What can hang from each mark
Q259: Q202
Q775: Q558
Q448: Q202
Q435: Q202 Q558
Q202: Q259 Q435 Q448 Q986
Q558: Q435 Q775 Q986
Q986: Q202 Q558 Q674
Q674: Q448

Every row comes from one small tree of marks. The marks that hang from a mark follow it in brackets, in the order of their numbers. Every link used is in the known rows. Which tree was each row made from?
Known rows
Q448{Q202{Q259 Q986{Q674}}}: [-38 -31  -5  -6 -24  16 -43 -14  -5 -44  43 -25  24  22  -5   7 -11 -12
  13   0  11 -24  -8  24  -3  15  62 -10  11]
Q448{Q202}: [ 12 -32  25  24  24 -21  -4 -13   2  -6  23   1 -24  12 -36  -1 -13  -4
   1  -7  29  48 -33 -17 -16 -23  35  10   4]
Q775{Q558{Q986{Q202}}}: [ 78  17   1 -10   7  -7  26  -3  15  35  40  17  10   2  16  37  10  25
 -25  11  10 -12 -27 -13 -20 -20 -29  10 -11]
Q202{Q435 Q448}: [-10  -7   0  18  21 -16   5 -23   3  -5 -35   7 -18   0  24  -1 -22 -14
  28  -9 -32  24   4  -4  17  -1 -22  43  -9]
Q986{Q674{Q448}}: [-24  -7  16  25  -4  -2  27   9  27   8 -14   2  -7   3 -21  19  20 -27
  12  28  32  14  23   8   0 -49  18   5  -5]
Q986{Q674{Q448{Q202}}}: [-30 -26   9  26 -10   2   9   6  27  -5  -1 -16 -14   8 -34   0   9 -30
   7  17  35  21  10  -2  -2 -36  42  -1  12]
Q986{Q674}: [-12  -4  18   9  13 -11  32   4   8  -3  -2  20 -11  12 -31  27  14 -25
  10  31  36   9   1  13 -16 -55  22  14 -35]
Q674{Q448{Q202}}: [  4 -33  17  42   4 -11  -4  -6  28  12   1 -19 -21  -2 -19  -2  -3  -4
   6   2  24  50  -3 -18   6 -22  24   2  35]
Q259{Q202}: [ 21  15  35  10  40  -9  12 -18 -20  -7  46  37 -42  -7 -42   8  32  16
  26  31  14  48  -5  -6 -23 -45   1  -8 -25]
Q775{Q558{Q435{Q202{Q448 Q986}}}}: [ 28  14   4  17  -5 -11   9 -16  24  -9 -10  -8  16  32  40 -13 -17  12
  -5 -25 -56 -24  -4   2  -7   6 -65   5 -20]
Q259{Q202{Q435{Q558{Q986}} Q448}}: [-12  27 -12 -21   9  11  -7 -36 -20 -11  -4   7 -41 -18  -5 -21  23   0
  31   5 -24   5   6 -19   6   8 -44  15   6]
Q775{Q558{Q435{Q202{Q259}} Q986}}: [ 64   3 -18  -6  -6 -13  -8  -2  19  22   6   3  -3  12  17  -1  -8   5
 -14 -18 -20 -48   1   0  -4   0 -58  -7 -10]
Q435{Q202{Q259 Q448 Q986{Q558}}}: [-47  10 -41  23  20 -35 -28 -33  12   7 -27   3  55  23  44  12  -4  46
   8 -18 -77 -28  10  21  -5  66   0  -7 -28]
Q202{Q259 Q435{Q558{Q986}}}: [  1  -9 -22 -40 -13  12  -4 -25   0   8  -2 -14   8 -18  31  17  -4   3
  10  -8 -11 -55  -6  -4  29  23 -16  15  27]
Q986{Q202{Q259} Q558{Q775} Q674}: [ 15  30  -4 -13  -9   8  46  43  -1  10  14  37  56 -24 -33  21   8  24
 -41  24   5   2   4  24 -30   9  63 -21  -3]
Q674{Q448{Q202{Q259 Q435}}}: [ -5 -42   7  25 -12   3 -21 -11  23  -6  10 -42 -11  -9  -1  -7 -16  -3
  13 -11  -3  19   8 -12  29   8  27  -3  43]
Q448{Q202{Q435{Q558} Q986}}: [-36 -28   8 -17 -19  18  -7  -3 -19 -35  17 -48  -2  16  22 -17 -23  -6
 -16 -27   4   1 -41 -26  21  27   4  15  13]
Q558{Q435{Q202{Q259}} Q775}: [ 38   0   3  -7  -7 -20  -7  25  -7  25 -48  15 -53   6 -30 -50 -19 -16
 -18  -9 -13   1  31  24 -21 -15 -29  -7   1]
Q986{Q558{Q435} Q674}: [  0  18  12  24  11   0  44  38  -1 -20 -15  41  39 -21 -26   8 -15 -21
 -11 -10  35  29  -2   3   0 -16  23 -15 -22]
Q435{Q202 Q558{Q775}}: [-13  10   2 -15  11 -37  40 -14  11  52 -65  -8 -33  33 -11 -23  19  28
 -34  -2 -26 -18 -13 -23 -30 -13 -52  17 -10]
Q435{Q202{Q259 Q986{Q558}}}: [-29  -2 -22  10  26 -29  -9  -6   0  12   8  -1  50  25  33  23  -4  52
 -12 -10 -42 -24  -5  11   0  44   5 -21 -49]
Q202{Q448 Q986}: [-28   7  -6  11  12 -11 -23 -28  -4  -7 -29  17  30  12  43  16  -5   0
  35   4 -24   7   3  28  -9  18  -7  25  -1]
Q775{Q558}: [ 53  18  44  19  29 -23  36 -19  26   9  24   9  20  21  16  35   8  26
  -1   5  -7  -6 -29 -14 -18 -33 -29   9 -12]
Q259{Q202{Q435 Q986{Q558}}}: [ -4  29  29  -8  27  18  -3  20 -48 -35  52  10   6 -14  11   4   7  25
   7  -2  -4  25 -14 -16  20  19  -5 -24 -45]

Which tree is each row?
[-14 -15   4  10  10   3 -37  -7  -5 -27  37  -7  60   0   9  15 -20  24
  -3 -21  -1   1 -28   4   3  46  63 -26  19]
Q448{Q202{Q259 Q986{Q558}}}
[-13  21   5 -34   0  22  16  -2 -28 -17  29   1 -45 -12 -23  -9  33  -9
  12  15  16  -3  -3 -23   6 -19 -29   3 -19]
Q259{Q202{Q435{Q558{Q986{Q674}}}}}
[  0 -36   9  37   2  -4 -23 -24  31   3   8 -21  -7  -5 -13   3   2   4
  18   0   5  22   7  -3   7  -6  40 -10  51]
Q674{Q448{Q202{Q259}}}
[-32   9  17 -15 -15  36 -12  22 -32 -43  45 -17 -26   2   2 -10  16 -15
  22  20   9   5  16   1  22  -7  -4 -13 -36]
Q259{Q202{Q435 Q986{Q674{Q448}}}}
[ -7 -20 -26 -13 -17   7 -20  31   2  17  -9 -11 -34 -13 -17   1  -1 -50
  -4   6  63  -3  13 -12  20 -19  17  13   6]
Q558{Q986{Q674{Q448{Q202{Q435}}}}}
[ 39  16   8  -4  -1  -3  12   7  34  29   2   1  17   3   8  33  19 -10
  -4   8  25 -39   1 -11  -1 -34 -21   1   3]
Q775{Q558{Q986{Q674{Q448}}}}
[-22  16   7  -8   7  20 -27 -18 -38 -40  23   5 -21  -1  18 -16   6   3
  39   6 -33  17  12   1  11  16 -23   5 -23]
Q259{Q202{Q435 Q448 Q986}}
[ -5 -24  19   9 -16   7   4  10  17  13 -32 -46 -33 -10  -8 -31  -9 -13
 -12 -15   5  23   0 -38  21   1   3   7  54]
Q674{Q448{Q202{Q435{Q558{Q775}}}}}
[ 18 -11 -66   0  -7 -20 -45 -15   4  29 -41  26 -38  -8   0 -27 -17 -25
  12 -19 -12 -19  32  25   0  18 -39   7   1]
Q558{Q435{Q202{Q259 Q448}} Q986}
[-17 -40   5 -12 -14  19 -46  -5 -20 -44  46 -41  10  15  23  -5 -36  -6
   2 -22  -8 -14 -17   4  24  39  40   3  10]
Q448{Q202{Q259 Q435 Q986}}
[ 36  20 -25 -53 -20   8  19  -2  -3  58 -25  19  -6 -26 -11   6  27  17
 -32  16  13 -29  -8  -2 -31   2 -21  11  50]
Q435{Q558{Q775 Q986{Q202{Q259}}}}
[-33 -29   8  10 -23  22 -11  -2   9 -15  -3 -60   3  -1  28 -14 -13  -8
  -6 -19  -2  11 -10 -26  34  22   4   7  39]
Q674{Q448{Q202{Q435{Q558} Q986}}}
[-16  26   7   4  20   5 -28 -34 -24 -27  20  25  -9   6   0  -1  25  15
  47  18 -22  24   8  14 -18   3  -8  -5 -13]
Q259{Q202{Q448 Q986}}
[-41   3 -50 -23  -2 -23  27 -15  12  49 -41 -12 -23  25  -6  -2  30   4
 -25   6  -1 -44  -8 -20 -14  -9 -46  20 -32]
Q435{Q202 Q558{Q986{Q674}}}
[  8   4   1 -19 -24  -4  -2  51 -25   8 -50   5 -47  24 -21 -54 -20 -39
 -27  -4   8  -6  25  23 -17 -17 -31  -1 -27]
Q558{Q435{Q202{Q986{Q674}}} Q775}
[ 32 -14 -53  -8  -3 -17 -29   7  -7  34 -11  22 -46  -6  -4 -18 -14 -22
  -6 -11  14 -15  20  20   2   2 -32  -1 -12]
Q558{Q435{Q202{Q259}} Q986}
[-11  14 -24  25 -12  18  46  16  28   3  28  13  75 -33  -9  37  13  37
 -24  24  -8  10  11  19  -1  19  63 -26   1]
Q986{Q202{Q259} Q558 Q674{Q448}}
[-38 -31  -5 -25 -31  27 -31 -24 -12 -44  27 -51  21  11  32  -8 -24   6
   1 -25 -18 -32 -29  -7  24  50  23   5  29]
Q448{Q202{Q259 Q435{Q558} Q986}}
[-44 -12  -5  -8 -31  23 -29  -4   7 -20  12 -15  52   8  28  32  13  -7
  27  22  -1 -48  33  47  12  12  43 -17  12]
Q202{Q259 Q986{Q674{Q448}}}
[ 21  34  23   5   3   0  35  66  -9  -2 -46  44  24 -24 -44 -14 -12 -30
 -26  -9  39  24   9   5 -10 -19  24 -23  -2]
Q986{Q558{Q435 Q775} Q674}
[ 13  27  31  -8  27 -10   1  43 -25  14 -16  28  54  -6  20  19  -8  19
 -22  -7  19  15 -14  -1  -6  20  16 -14 -10]
Q202{Q986{Q558{Q775}}}
[ 84  15  12  -5   1  -1   7  10  10  16   5  21  -3  -9  10   7 -12 -14
 -10 -15  21 -20 -11  -7  -3 -24 -51   1   9]
Q775{Q558{Q435 Q986}}
[ 56  30  36  15  26 -18  27  51 -13  18 -37  49  14 -34 -25 -13 -21   1
 -27 -20  31  48  -5  -8  -9  -4   2 -18  11]
Q986{Q558{Q435 Q775}}
[ -9  33  13 -18   7  11   5 -29 -18 -17 -19   3 -45 -11 -16 -35  22   6
  28   7 -36  13   5 -18  -7  -1 -41  13  18]
Q259{Q202{Q435{Q558{Q775}} Q448}}
[-20 -20 -27  -2 -46  36  33   9  14 -11  36 -25   3 -13   2  12   4  -3
 -10  32 -16  -9  28  26  19   1  29   8  -7]
Q986{Q202{Q259 Q435} Q674{Q448}}
